Each row was made from one path, in order. Every step used is in the known rows, and no mark comes twice. Write each row's path.
Known rows:
benukan > gupu: [ 2.570 -0.058 -3.221  1.868 -0.610  0.691  1.372 -5.448 -1.131 -1.153
 -2.654  1.714 -0.471 -0.150 -1.822 -0.280  0.251 -0.507  0.409]
gupu > pago: [-0.585  0.957  1.570 -0.284  1.364 -0.641 -1.654  2.330 -0.696 -1.242
 -0.098  0.831 -0.097 -0.876 -2.092 -0.634  0.744 -0.266  0.760]
tova > suzu > sinu > benukan > gupu: [ 1.966 -0.367 -2.643  0.106 -0.727  1.041  3.270 -4.833 -0.898  1.209
 -4.373  1.994  0.154 -0.263 -1.661 -0.419 -0.040  0.243  0.082]
gelaki > fupof > pago > tova > suzu: [ 0.785  0.168 -0.164 -3.089  0.631  0.161 -3.358  2.316  0.987 -0.427
  5.134 -0.016  0.972 -0.458  0.645  1.347  0.113  0.064  0.325]
sinu > benukan > gupu > pago > tova: [-2.559 -0.066 -0.268  0.212  1.496 -0.283 -0.577 -0.730 -1.464 -0.190
  1.493 -0.901 -0.558  1.105  0.915 -1.194  0.768  0.110 -0.434]
suzu > sinu > pago: [-1.841 -0.054 -2.234 -3.885 -1.230 -0.005  1.884 -0.179 -0.001  1.433
  1.770  0.097  0.263 -0.809 -1.929 -0.041  0.004 -0.232 -0.997]
gelaki > fupof: [ 0.065 -0.190 -1.795 -0.058 -0.945  1.511 -1.389  2.700 -0.655 -1.562
 -3.463 -0.168 -1.795 -0.017 -1.218  0.152 -0.458 -0.962  1.017]
gupu > pago > tova > suzu > sinu > gelaki: [ 0.960  0.143 -0.491  5.055  0.059 -0.331  1.095  2.582  1.372  1.865
  0.256  0.757  1.703 -0.645 -0.993 -0.234 -0.120  1.100 -1.011]
fupof > pago > tova > suzu > sinu > benukan: [-1.405 -0.260 -0.178 -5.274 -0.729 -0.387  0.752  1.191  1.009  2.221
 -2.375  0.425  0.481 -0.646 -0.329  0.265  0.175  0.814 -0.257]
fupof > pago > tova > suzu: [ 0.857  0.293 -0.073 -3.962  0.723 -0.415 -3.530  1.470  1.226 -0.345
  5.337  0.315  1.601 -0.717  0.552  1.435  0.328  0.170  0.287]
sinu > gelaki > fupof > pago > gupu: [ 0.036 -0.192  1.436  5.990 -0.194 -0.976 -1.933 -1.862  1.950 -0.645
  2.541 -1.586 -0.972  0.619  1.081  0.344  1.994 -0.339  0.486]
gupu > pago > tova > suzu > sinu > benukan: [-1.796 -0.073  0.145 -4.510 -0.113  0.156  0.943  1.728 -0.144  2.189
 -3.239  0.491  0.710 -0.491 -0.443 -0.272  0.105  0.873 -0.157]
gupu > pago > sinu: [-0.387  0.384  1.682 -1.370  0.691 -0.372  0.476  1.065 -1.729 -1.475
 -3.574 -0.871 -0.374  0.457  1.365 -0.960 -1.436 -0.521  0.360]
tova > pago > sinu: [-1.005  0.174  3.645 -3.254 -0.656  0.249 -0.399 -0.648 -1.332 -1.674
 -1.910  0.091 -0.844  0.166  2.108  1.253 -1.989 -0.339  0.516]
gupu > pago > sinu > gelaki: [ 0.037  0.381  0.746  6.210  0.713 -0.932 -0.803  2.564 -0.154  1.318
 -3.659 -0.430 -0.200 -0.555  0.332 -0.603 -1.383  1.030  0.500]
gelaki > fupof > pago > gupu: [-0.069 -0.141  1.406  3.261 -0.311 -0.792 -1.712 -2.420  1.502 -1.609
  2.627 -1.580 -1.046  0.859  1.140  0.427  2.109 -0.774  0.473]
gelaki > fupof > pago: [ 0.036 -0.038  0.618 -0.919 -0.569 -1.283 -2.073  2.613  2.036 -1.384
  2.165 -0.138 -1.990 -0.711 -1.628  0.673  0.317 -0.599  0.651]

Which path is each row?
[ 1.071 -0.748 -2.016  0.820 -0.559  0.672  3.160 -3.780 -0.485  1.155
 -1.544  0.817 -0.679  0.498 -0.718 -0.553  0.014  0.168 -0.354]
gelaki > fupof > pago > tova > suzu > sinu > benukan > gupu
[-0.377  0.300 -1.408 -4.330  0.839  0.657 -3.508  1.238 -0.175  0.913
  5.067  0.020  1.625 -0.858  0.599  1.267 -0.049  0.396  0.342]
sinu > pago > tova > suzu
[ 0.444  0.376  0.088 -1.890  1.779  0.631 -2.432  0.622 -0.814  0.597
  2.909  0.623  1.479 -0.411  0.454  0.384  0.192  0.618  0.546]
sinu > benukan > gupu > pago > tova > suzu
[ 0.806  0.167  0.948  0.887  0.802 -0.034  2.013 -1.741 -2.234 -1.485
 -3.380 -0.461 -0.500  0.877  1.216 -1.328 -1.459 -0.543  0.195]
benukan > gupu > pago > sinu
[ 1.925 -0.153 -1.108 -1.669 -0.453  0.856  4.338 -1.146 -0.022 -0.623
  1.709  1.035  2.265  0.671 -0.506 -0.550  0.282 -0.450 -1.975]
benukan > gupu > pago > tova > suzu > sinu
[ 0.841  0.260  0.263  7.732  0.804 -0.725  0.285  0.677 -0.467  1.333
 -3.491 -0.115 -0.242 -0.317  0.171 -0.830 -1.458  1.024  0.387]
benukan > gupu > pago > sinu > gelaki
[ 0.128 -0.337  1.087 -1.745 -0.647 -0.830  0.262  1.200  0.122 -1.510
 -1.932 -1.526 -1.705  0.617  1.652 -0.068 -1.733 -0.783  0.237]
gelaki > fupof > pago > sinu
[-0.620 -0.104 -0.335  0.807 -0.547  0.391  0.518 -4.041  0.188  0.662
  3.373 -1.052  1.164  0.483  1.037  0.252  1.745 -0.351 -0.430]
tova > suzu > sinu > pago > gupu
[ 1.270 -0.126  0.753  2.453 -0.560 -1.209 -0.727  3.545  2.903  0.320
  3.043  0.243 -0.858 -0.998 -1.773  0.672  0.017  0.141  0.048]
tova > suzu > sinu > gelaki > fupof > pago
[-2.272 -0.234 -0.325  0.074  1.035 -0.178  1.550 -1.029 -1.297 -0.160
  1.385 -0.827 -0.183  1.450  0.852 -1.518  0.786 -0.067 -1.319]
suzu > sinu > benukan > gupu > pago > tova
[ 0.808 -0.336 -0.569  7.665  0.155  1.121  0.311  2.443 -1.072  0.263
 -3.883 -0.747 -1.897  0.503 -0.095 -0.907 -1.662  0.121  0.668]
benukan > gupu > pago > sinu > gelaki > fupof
[ 1.295 -0.154 -1.666 -4.051 -1.195  0.818  3.218 -0.050  0.601 -0.603
  0.585  0.795  2.372  0.436 -0.108  0.105  0.125 -0.435 -1.917]
pago > tova > suzu > sinu
[-1.559 -0.445 -0.157 -4.403 -0.714  0.110  0.854  2.097  0.718  2.150
 -2.544  0.057 -0.095 -0.339 -0.245  0.125 -0.079  0.622 -0.176]
gelaki > fupof > pago > tova > suzu > sinu > benukan
[-1.236  0.293  4.035  1.672 -0.317  0.300 -2.413 -4.285  0.054 -1.697
  2.728  0.060 -0.177  0.399  1.481  1.710  1.891 -0.387  0.790]
tova > pago > gupu
